Each row was made from one path, in order. Every step used is in the known rows, and no mark comes twice. Write each row's path.
In the rows, zero is written as 128.
Known rows:
kala-gararot-fota-vidig: [177 105 125  80 173 136 147 132 112 141  80 147 109 155 158  92 103 123
 159  95 105]
ribu-fota-gararot: [178  93 144  67 126 122 154  87  99 154  62 138 119 155 142 131  90 101
 156 121 117]
ribu-fota: [149 124 152  80 101 132 177 113 112 123 120 118  96 145 129 115 120  95
 130 139 108]
vidig-kala-gararot: [158 139  83 106 180 139  83 117 142 164 114 179 109 143 117 105  95 146
 176 116 128]
fota-gararot: [164  96 127 101 143 117 119  98 109 158  67 144 141 144 141 139  96 125
 154 112 131]
buzed-kala-vidig: [175 149  88 133 140 109 143 135 140 167 126 168 107 130 107 113 135 158
 113 119 158]
fota-vidig-kala-gararot-falez: [142 120  94 102 180 130 124 154 177 176  97 162  96 186 135  71  81 136
 137 119  93]
buzed-kala-gararot-fota: [184 163  86  99 146 127 133 136 153 117  97 158  78 138 133  97 116 128
 125 104 136]
kala-gararot: [154 142  78 102 175 138 111 126 119 144  87 162 140 122 128 105 104 135
 152 126 142]
ribu-fota-gararot-falez: [147 102 130  83 134 120 166 135 153 160  68 134 100 188 147  93  82 104
 120 128  94]
ribu-falez-vidig-kala: [112 133 129 103 162 166  69 130 144 164 134 130  81 163 117 121 126 143
 187 106  67]
kala-gararot-fota: [163 154  97  91 158 147 120 138 133 103  89 166  91 141 145  95 111 117
 158 105 128]
buzed-kala-ribu-fota: [189 116 127  81  99 107 188 119 130 134 139 151  88 141 102  85 121  94
  55 134 126]
falez-vidig-kala: [111 142 143 120 168 158  68 131 154 163 139 152  85 162 122 121 127 148
 157 103  74]
vidig-kala-gararot-falez-ribu: [106 124  95  99 178 129 108 170 113 160  97 162 113 171 113  80  88 103
  65 112  90]
buzed-kala: [171 147 106 146 103  87 153 123 166 155 145 114 102 122 101 131 139 150
  60 126 144]
falez-gararot-fota-vidig-kala-ribu: [170  99 124  98 168 135 103 135 139 148 128 193  89 165 120  73 103 118
 101  95 110]
gararot-fota-vidig-kala-ribu: [176  86 121 105 158 122 111 134 144 147 154 203  92 164 112  70 107 119
  99  96 115]
ribu-fota-vidig: [167  84 163  73 133 126 186 114  98 155 102 114 114 156 147 107 110 107
 140 120  91]
kala-ribu-falez-vidig: [112 130 109  79 174 176  98 156 101 136  91 124 127 133 124  95 139 121
 135 114  75]
buzed-kala-gararot: [185 155  62 114 157 109 128 123 146 163 100 153 122 117 108 107 112 151
 105 125 152]

Which path is each row?
[151  90  88  92 129 141 109 131 123 141 145 135 104 146  95  96 116 116
 160 122 113] | vidig-kala-ribu-falez
[124 142 103  79 157 174 106 137  99 132  54  94 117 133 132 112 114 111
 146 124 113] | kala-ribu-falez-gararot
[146 128 120  63 126 119 182 143 107 149  96 131  88 164 113  83 100  81
  55 131  91] | buzed-kala-gararot-falez-ribu-fota
[138 113 114 110 173 139  88 154 160 152 144 202  96 165 107  64 114 124
  77 107  96] | gararot-falez-vidig-kala-ribu
[155 112 142  71 160 155 145 134 104 136  60 100  97 160 165 107 110 115
 170  96  87] | ribu-falez-gararot-fota-vidig
[155 155  94  75 174 168  92 138 140 121  90 162  67 159 139  92 110 124
 193  94  96] | ribu-falez-vidig-kala-gararot-fota
[160 113 145  68 132 141 146 122 124 138 136 170  80 160 113  80 115  94
 102 123  92] | falez-vidig-kala-ribu-fota
[149 118 102  86 172 132 141 149 172 175  94 159  85 192 136  67  78 125
 138 123  87] | ribu-fota-vidig-kala-gararot-falez
[159  76  94  84 137 139 117 130 116 152 138 132 107 151 101  91 111 116
 163 117 105] | fota-vidig-kala-ribu-falez
[177 117 101  78 182 138 112 110 128 177 101 173 102 158 126  95  87 136
 180 112 109] | ribu-fota-vidig-kala-gararot
[109 103 116  96 160 119 126 162  97 158  75 144 129 171 124  97  88  93
  54 111  91] | fota-gararot-falez-ribu
[154 113 142  67 134 140 153 135 140 142 130 170  72 175 116  68 108  92
  92 125  84] | gararot-falez-vidig-kala-ribu-fota
[207  87 126  68 124 104 161  92 110 162  75 161 113 153 123 109  91 101
 103 117 130] | buzed-kala-ribu-fota-gararot
[167 106 138  73 112 127 176 121 111 121 130 158 101 143 115  84 116  84
  88 135 119] | kala-ribu-fota
[165 152 100  94 161 148 101 132 151 118 106 179  69 157 138  95 105 125
 174  98 119] | vidig-kala-gararot-fota
[151 102 113 101 178 135  87 144 153 163 123 208 101 171 112  68 102 123
  86 101  97] | fota-gararot-falez-vidig-kala-ribu
[158 103 149 109 150 132 107 118 155 161 145 154  67 180 134 111 106 137
 174  91  87] | gararot-fota-vidig-kala
[126 140 105  82 159 175  94 133 110 142  67 103 101 144 127 112 110 117
 157 119 105] | vidig-kala-ribu-falez-gararot
[164 103 134  68 165 153 144 138 104 135  65 120  99 160 159  91 108 109
 149  93  91] | kala-ribu-falez-gararot-fota-vidig
[194  79 136  65 135 118 139  89 109 162  81 174 107 166 127 108  82  99
 137 112 118] | vidig-kala-ribu-fota-gararot
[111 154 114  85 149 179 109 131 101 134  48  66 113 134 142 135 117 119
 176 127 105] | ribu-falez-gararot
[170 119  92  96 191 137  95 115 132 179 104 176 113 152 126  99  89 146
 180 108 117] | fota-vidig-kala-gararot
